What can hang from each mark:
B: J
W: J
R: Q
V: H Q
Q: B R V
H: V X
C: A
A: C J
J: A B W
X: C H

Every row comes from one small tree of marks. The marks that hang from a mark follow it in brackets, in alphabetical order. Every link used is in the known rows. Which tree was each row made from?
Known rows:
J{A{C} B W}: [-64   6  67 -34 -30  -3  25  -1 -12 -11   9   0   0  31  14 -32 -19 -30
  22 -12 -28 -42  -7   7 -21 -37 -16 -71  -5   7 -10   0  20  -4 -36 -31]
J{A B}: [-31   1  30 -48 -13   1  11 -14 -11  -5  14   9   0  15  12 -12 -17 -14
   8 -15 -30 -25   1  10 -14 -17   0 -36   1  14  -2   0  15   0 -17 -23]
Q{B R}: [ 42  11 -50  14  17   1   2   3   5  -5 -30 -13  -2   1  -4   2  -3 -42
   3  -8 -48  -1  34 -19   6 -33  -2  32   5   2  14   3   2  -6  -1 -20]
C{A{J{B W}}}: [-13  -1   2  -6  -1  -4  29  15 -13   7  33  15   7  13  -9 -18   6  -5
   2 -25 -47 -31   6 -20  -5 -25 -18 -53 -13  -2  -3  -3  -1  -5 -12  11]
V{H Q{B R}}: [ 31  -2 -76  -8 -29   2  30  -3  -4 -14 -42 -22   7  -9   0  -2  16 -65
  -7   9 -29 -25  28 -12  13 -47  15  43  -1  10  38  -4   9   6  13   3]
X{C{A{J}} H{V}}: [-44  -7 -38  27  34  -2  13  -8  10   2  43  -3  12  19   4 -17  31  28
 -28 -20  15  -1  61  11  -1 -23 -10 -21   2  10  29 -29 -18   2   5  27]
H{X{C}}: [-36 -10 -18   4   7  10  -3  -1  12 -25   0 -18   0  -7   2 -18  -1  18
  -5   1   2  45  -4  18   1 -14  -4  23  -3  14   8   1  -2  19   4  -4]
R{Q{B{J} V}}: [ 72   5 -55   8 -17  16 -19 -17   0 -22 -28  -8   8   8  -4  -5 -12 -39
  -6  19 -15 -36  49   1   2 -42  13  42   2 -18  -3  21   1   6  -1  11]
X{H{V}}: [-38  -9  18  -4  31   3   5 -16   0   7  12 -14   6  -3   7   0   4  15
 -19   4   9  10  62  13  -3 -14  -1 -16  -3   8   9 -22  -8  -7  10   7]
W{J{A}}: [-34   7  11 -47 -28  -1   3  -7 -14 -10  19   5   6   8  13  -5  10  11
  -1 -10   4  -1 -15  19   1  -9  -4 -46   5   8 -16  -7   0  -5 -12 -26]
B{J}: [ 13  -6 -17 -10 -17   8  -7  -9  -6 -12  -1   6  -5  11   9   4 -28  -9
   5   9  11 -15  11   2   2 -13  13  46   2 -17  -7   0   5   1  -4 -24]
Q{B R V}: [ 66   9 -61  35  19  11  -2  -5   6 -21 -25 -13  13  18 -11 -13   6 -47
  -9  -3 -65  -7  50 -18  14 -24   0  10   1   7  16   6   4  -3   4  -3]
X{H}: [-30   4  -3   2  19   0   0 -10   2   2  -2  -5   4  16   4   4  14  12
 -12  -4   5   5  35   1 -10 -12  -5  13   2 -12  11 -13  -5   2  13   1]
W{J{B}}: [-37  -9   8 -55 -29   5   7  -3 -26  -2  14  22   0  -6  19   5   6  -4
  -6 -19 -53 -34 -17  -5   3   0   4 -46  -3   3 -24  -3   0 -10  -4   4]
H{V{Q} X{C{A}}}: [-44 -25 -26  -9 -19   0  10  -2   8 -12  28 -37   9 -29  -6 -37   3  24
 -15   1  22  13  14  46  13 -28   5  38  -5  33  13 -22   2  16   9  25]
J{B W}: [-40  -6  36 -26  10   0  17   4 -17   0  17  10   3  -2   4 -11  -3 -14
   3  -7 -51 -14   7  -3  -5 -18 -10 -46 -13  -7 -10   7   5  -5  -8 -13]
Q{B R V{H}}: [ 60   4 -73  20   5  11  14 -13   8 -30 -18 -19  16  14  -2 -12  21 -63
 -17   9 -43   5  67 -30  19 -31   9   5  -7   2  35   1   5   1  13   6]
X{C{A} H{V{Q}}}: [-64 -15 -25   6   8  -6  15 -16   3   6  38 -21  15  -2   3 -22  34  12
 -30 -11  24 -23  50  44   3 -32  -1  15   3  10  32 -33  -4   7  19  28]
B{J{A W}}: [-25   7  18 -32  -4   2   8 -12 -15 -17  18  -4   3  12   5 -15 -28 -11
   9  11  27   7  18  21  -9 -40  -5 -10  -3 -13  -9   2  12  -1 -20 -60]
H{V{Q} X{C}}: [-49 -28 -13  -8 -16   8  15  -9   0 -19   0 -33   6 -35   2 -25  -7  16
 -13  22   7  10   6  50   9 -28   6  27  -7  40   8 -16   0  20   5  10]
A{J{B}}: [  3  -8 -10  -2 -24   8  18   2 -11  -5  -6  23  -1  12   4  -1 -11 -16
   2 -12 -55 -47  -8 -22  -8  -8  -1 -33  -2  13  -5   1   0   0 -12   8]
X{C H}: [-56   2 -19  20  22   1  -1 -14   8 -10  15   0   7  24  11  -3  30  13
 -22  -9   6  10  35  13  -7 -15  -7   0   6 -11  30  -6  -8   9  16  -5]
A{C J}: [  3   2  -2  41 -49   2  14  16   3  -8 -25   9  -3  33   3  -8 -13 -23
  12  -5 -10 -44 -20 -21 -10 -11  -7 -20   5  14   1  -5  -3   4 -21   4]
B{J{A}}: [  0   3   3 -30 -19   3  -2 -19  -7 -17   7   3  -2  18  12  -6 -35  -9
   9   5  30  -6  12  18  -7 -28  10  26   6  -7  -3  -4  15   1 -14 -48]
R{Q}: [ 13  12  -4  -6  -1  -2  -9  -3   0   4 -12 -10  -2 -10  -9  10   0  12
   2  13   1 -17  -8  11 -10 -16  -2  13   0  -5  -7  12  -4   1   0   5]
R{Q{V}}: [ 35  11 -10  13  -2   6 -14 -11   1  -8  -8 -12  10   4 -17  -9  10  -1
 -14  23 -15 -22  14   6  -2  -6   0   0  -4   0  -7  14  -3   7   6  19]
A{C J{B W}}: [-33  -4  29  10 -38   3  33  13 -14 -10 -12  15  -2  28   5 -19 -13 -28
  16 -11 -59 -63 -12 -23 -16 -28 -18 -61  -8   8 -11   0   3  -3 -31  -8]
R{Q{B V}}: [ 57  13 -36  17  -2   9 -13  -9   7  -9 -34 -13  13  -3 -12 -10  15 -31
 -10  12 -31 -27  43  -2   0 -27  -2   3  -1  -3   4  21  -5   5   6  32]
B{J{A{C} W}}: [-41   8  38  -8 -38   0  10  -5  -7 -22   2  -5  -4  36  10 -24 -34 -27
  22   7  23 -19   2  18 -11 -46  -9 -15  -1 -10 -11  -4  17  -2 -33 -61]
R{Q{B{J}}}: [ 50   7 -42 -14 -16   6 -16  -8  -3  -7 -33  -4  -3  -8   1  13 -19 -27
   6   9   8 -34  27   2  -5 -47  11  68   4 -23  -8  19  -1   1  -6  -3]

Write each row's tree:
[-22  -5  16  -4  -4   6  30   8 -17  -4   8  20   3   8  -2 -10  -3 -11
   2  -3 -56 -33  -1 -21 -11 -25 -15 -66 -12   6  -8   7  -2  -1 -15  -6] => A{J{B W}}
[-10   3  14 -15 -53   4   0 -12  -1 -19 -10  -1  -9  39  18 -15 -43 -33
  22  -3  29 -32  -1  13 -10 -30   8  17   9  -2  -6  -8  18   1 -31 -48] => B{J{A{C}}}
[-53   3  47 -46   9  -3  24  -7 -15  -6  23   4   7   9   6 -21 -11 -15
   8  -8 -29  -8   4  15 -12 -27 -14 -65  -9   4 -10   6  14  -3 -20 -30] => J{A B W}
[ 27 -11 -46  -1  -1   4  18  -4  -6   0 -28 -26   6 -27  -6  -5 -10 -43
  -4   7 -42 -38  36  16  13 -44   5  34   1  28  14 -11   5  -7   3  -4] => H{V{Q{B R}}}
[ 16 -15 -48 -12  -4  10  16  -1   2 -15 -40 -47   5 -41  -8 -18 -23 -23
  -1  18 -47   5  37  15  12 -54   8  62  -5  47   4 -14   6   5   4  -5] => H{V{Q{B R}} X}
[-59   0  40 -59 -70   1  12  -4 -19 -14  10  15  -2  31  29 -16 -10 -24
  15 -28 -36 -60 -36   9 -13 -21  -4 -62   4  17 -25 -12  14  -9 -30 -23] => W{J{A{C} B}}
[ 51   5 -48  -1 -16  11   1 -19  10 -20 -26 -15  18  -2  -4  -8  30 -40
 -18  21  -9 -18  57 -14   7 -31  10 -12  -9  -5  22  20  -4  11  11  40] => R{Q{B V{H}}}
[-45   4 -31  16  26  -9  -2  -7  13   1  40  -6   9  30   3 -14  42  18
 -25 -31  20  12  38  10  -1 -20  -9  21   7 -15  33 -15  -7   5  16  17] => X{C{A} H}
[ 30   3 -49  22  10   8  13 -14   1 -28  -4 -18  15  21  -5 -11  10 -37
 -20  20 -30   5  38 -21  15 -15  11  -5 -10  11  27  -5   7   3  15  -8] => Q{R V{H}}
[-52   0  23 -72 -39   2  10 -14 -25  -8  27  19   4  12  22  -7  -2  -3
   1 -21 -33 -27 -16  13  -6 -15  -1 -67   2  11 -22  -6   9  -7 -18 -20] => W{J{A B}}
[-49 -22 -40 -13 -42   9  27  -8   6 -34 -12 -26  10 -15   6 -19  19  -3
 -18  23  18  20  -4  23   5 -31  14  37  -9  25  33  -7   4  31  18  12] => V{H{X{C}} Q}
[ 10 -15 -24  -4 -10  17   7 -13   9 -37  -8 -26  16   5  -4 -24   8   0
 -19  29  -3  43  40 -14  11 -10  12  -1 -18  18  12  -4   3  22  12  19] => Q{V{H{X}}}
[ -3   6 -14  22   6  -7  18  20  -3   6  30   3   8  11 -17 -18  17  11
  -1 -11   1  -1   7 -12   0 -20 -21 -33  -9  -4   2  -2  -8  -2 -10   9] => C{A{J{W}}}
[-19 -19 -21 -33 -50   8  25  -4   0 -23 -26 -29   7 -20  -4 -11   3  -4
  -7  24  14  15  -3   5   6 -23  19  35 -12  22  15 -10   7  24  17  18] => V{H{X} Q}
[ 26  16 -44  -6 -37   4   2  -6   3 -25 -35 -15 -10  39  15 -14 -44 -72
  26  -9 -21 -35  33  -3  -4 -65   4  52  14  -1   9  -5  21  -8 -28 -62] => Q{B{J{A{C}}} R}
[ 53   5 -71   3  -2   8  -3  -5  -4 -16 -23  -7  -7   7   5   8 -29 -50
   7  -1 -37 -14  44 -16  12 -44  12  71   7 -14   9   2   7  -5  -5 -42] => Q{B{J} R}
[ 20  -2 -23 -17 -12  13  -1 -15  10 -34 -23 -35  14  -4 -13 -15  10   9
 -18  42   6  27  31  -4   3 -28  12  12 -18  16   4   8  -1  22  14  28] => R{Q{V{H{X}}}}
[ 71  -4 -89   8  -9  18   7 -20  -1 -41 -20 -14  11  24   5  -6  -4 -73
 -14  15 -36  -7  81 -29  21 -42  24  42  -5  -9  27   1  10   2   6 -17] => Q{B{J} R V{H}}
[ 33   4 -60  13 -18   2  14   4  -4  -3 -43 -18   4 -11  -9  -3  -1 -54
   2  -3 -53 -38  10   2   7 -40   4  48   7  10  16   1   9  -1   9  -8] => V{Q{B R}}
[ 11  16 -29 -13  18   6   7  -9  -8 -20  -9 -15   3  10   1 -14 -31 -47
  15   2 -24   4  52   5   2 -72  -9  20   0 -14   4   6  14  -7 -20 -76] => Q{B{J{A W}} R}
[-23 -16 -21 -10  -6   6  16 -15   0   6 -23 -17  13 -20   6  -8  14 -16
 -17  -1  -8 -31  70  20  -4 -38   3  13   2  15  19 -21  -3   2  15  29] => X{H{V{Q{B}}}}
[ 13  -3 -17  -4 -22  -2  15   9  -5   7  23  20   0  17  -1 -12  -1  -6
   1 -32 -44 -43  -6 -24  -4 -10  -2 -13   0   5   1  -6   1  -3 -10  26] => C{A{J{B}}}
[ -6  -4 -56  25  -4   3   4  12  16 -18  17  -8   5  10 -10 -27  10  29
  -9 -15   3  28   2  -2   2 -17  -9  18  -1  18  15  -7  -8  17  -3  18] => H{X{C{A{J}}}}
[-40 -19 -56 -16 -39   0  22  -4  11 -23  18 -32  14 -11  -3 -29  33   7
 -19   0  34  14   4  18  14 -30  13  45  -8  14  36 -16   5  28  19  29] => V{H{X{C{A}}} Q}
[ 46  -7 -91 -15 -44   9  22 -13  -8 -24 -37 -16   2  -1   7   5  -9 -76
  -4  15 -16 -41  37 -11  16 -61  28  84   0  -7  31  -4  14   6   9 -28] => V{H Q{B{J} R}}
[  2 -26 -21 -23 -24  14  13   1   2 -10 -36 -36   7 -46  -2 -20 -13 -11
  -1  14 -11  -2  32  22   8 -40   9  31  -7  35  -2 -12   1  11   2  26] => H{V{Q{B}} X}
[ 44  -2 -48 -13 -14  18  -1 -13  15 -33 -38 -34  17 -13 -11 -17  17 -22
 -14  28 -18  24  58 -13   6 -39   9  20 -17  12  13  16  -2  23  13  39] => R{Q{B V{H{X}}}}
[ 33  -5 -33  19  -4  17  -2  -9  -9 -29  -6  -4  15  14  -2 -20  -1 -43
  -6  12 -24  -8  66  -8  11 -36  -2  -6 -10 -16  -2  15   3   1  -6 -15] => Q{B{J{W}} V}
[-61   8 -32  40  25  -7  17   4   5  -3  41   1  16  33  -6 -22  46  22
 -24 -23   4   8  43  -4  -8 -35 -28 -29  -3 -16  30 -11 -16   6   7   3] => X{C{A{J{W}}} H}
[-75 -19 -12   8   4   3  17 -23  -3  -4  10 -17  14  -4  12 -14  23   8
 -32   5  11 -21  42  47  -2 -29   3   5   3  20  28 -23  -6  10  18   9] => X{C H{V{Q}}}
[-28   5 -32  38  13  -6  19  13   2  -7  44   6  10  18 -10 -25  32   9
 -11 -19   2   2   6   3   2 -24 -26 -36  -6  -7  20   1 -11   5  -7   2] => X{C{A{J{W}}}}
[-42 -16 -29 -10  -5   7  13  -8  14 -37   7 -20   5  -4  12 -15  16   6
 -15  13  18  53  14   5   9 -20  10  12 -11  11  26  -3   0  24   9   6] => V{H{X{C}}}
[ 22   9 -22 -14  -5   6  -5  -5  -7  -6 -20  -9   1 -14  -4   3 -12 -22
   7  18  -1 -20  43   3  -3 -58  -3  31  -5 -28 -11  24  -2   1  -9 -15] => R{Q{B{J{W}}}}
[-49 -17 -38   9   7   6  16 -20   4  -7 -12 -16  15 -13  12 -14  33 -21
 -26  -7  -3 -25  65  35  -1 -44   1  14   7  14  37 -17  -8  10  16  26] => X{C H{V{Q{B}}}}
[-47   9  27 -33 -69  -2   6  -1 -10 -14   2   0   3  26  19 -14   2 -13
  11 -15   5 -26 -35  11  -5 -15  -8 -49   8   9 -20 -14   6  -6 -24 -25] => W{J{A{C}}}
[-21   3  16  37 -32   2  23  21  -2  -9 -17   4   1  24  -2 -17   0 -13
  13   3 -14 -33 -13 -19 -11 -24 -24 -52  -6   7  -6  -2  -4   1 -25  -9] => A{C J{W}}
[-33   7 -56  41  10  -5   8  -1  11  -3  28   7  11  37  -2 -14  38  17
 -24 -30   8  -5  34  -5 -10 -24 -13  -1   7  -9  37 -17 -14   8   9  15] => X{C{A{J}} H}
[ -9 -18 -23 -12  -5   7  16   0  -4 -14 -21 -44   0 -35 -11 -16 -34   3
  -4  32 -27  11  14  22  13 -36   9  52  -6  45  -4 -22   6   6   6 -17] => H{V{Q{R}} X}
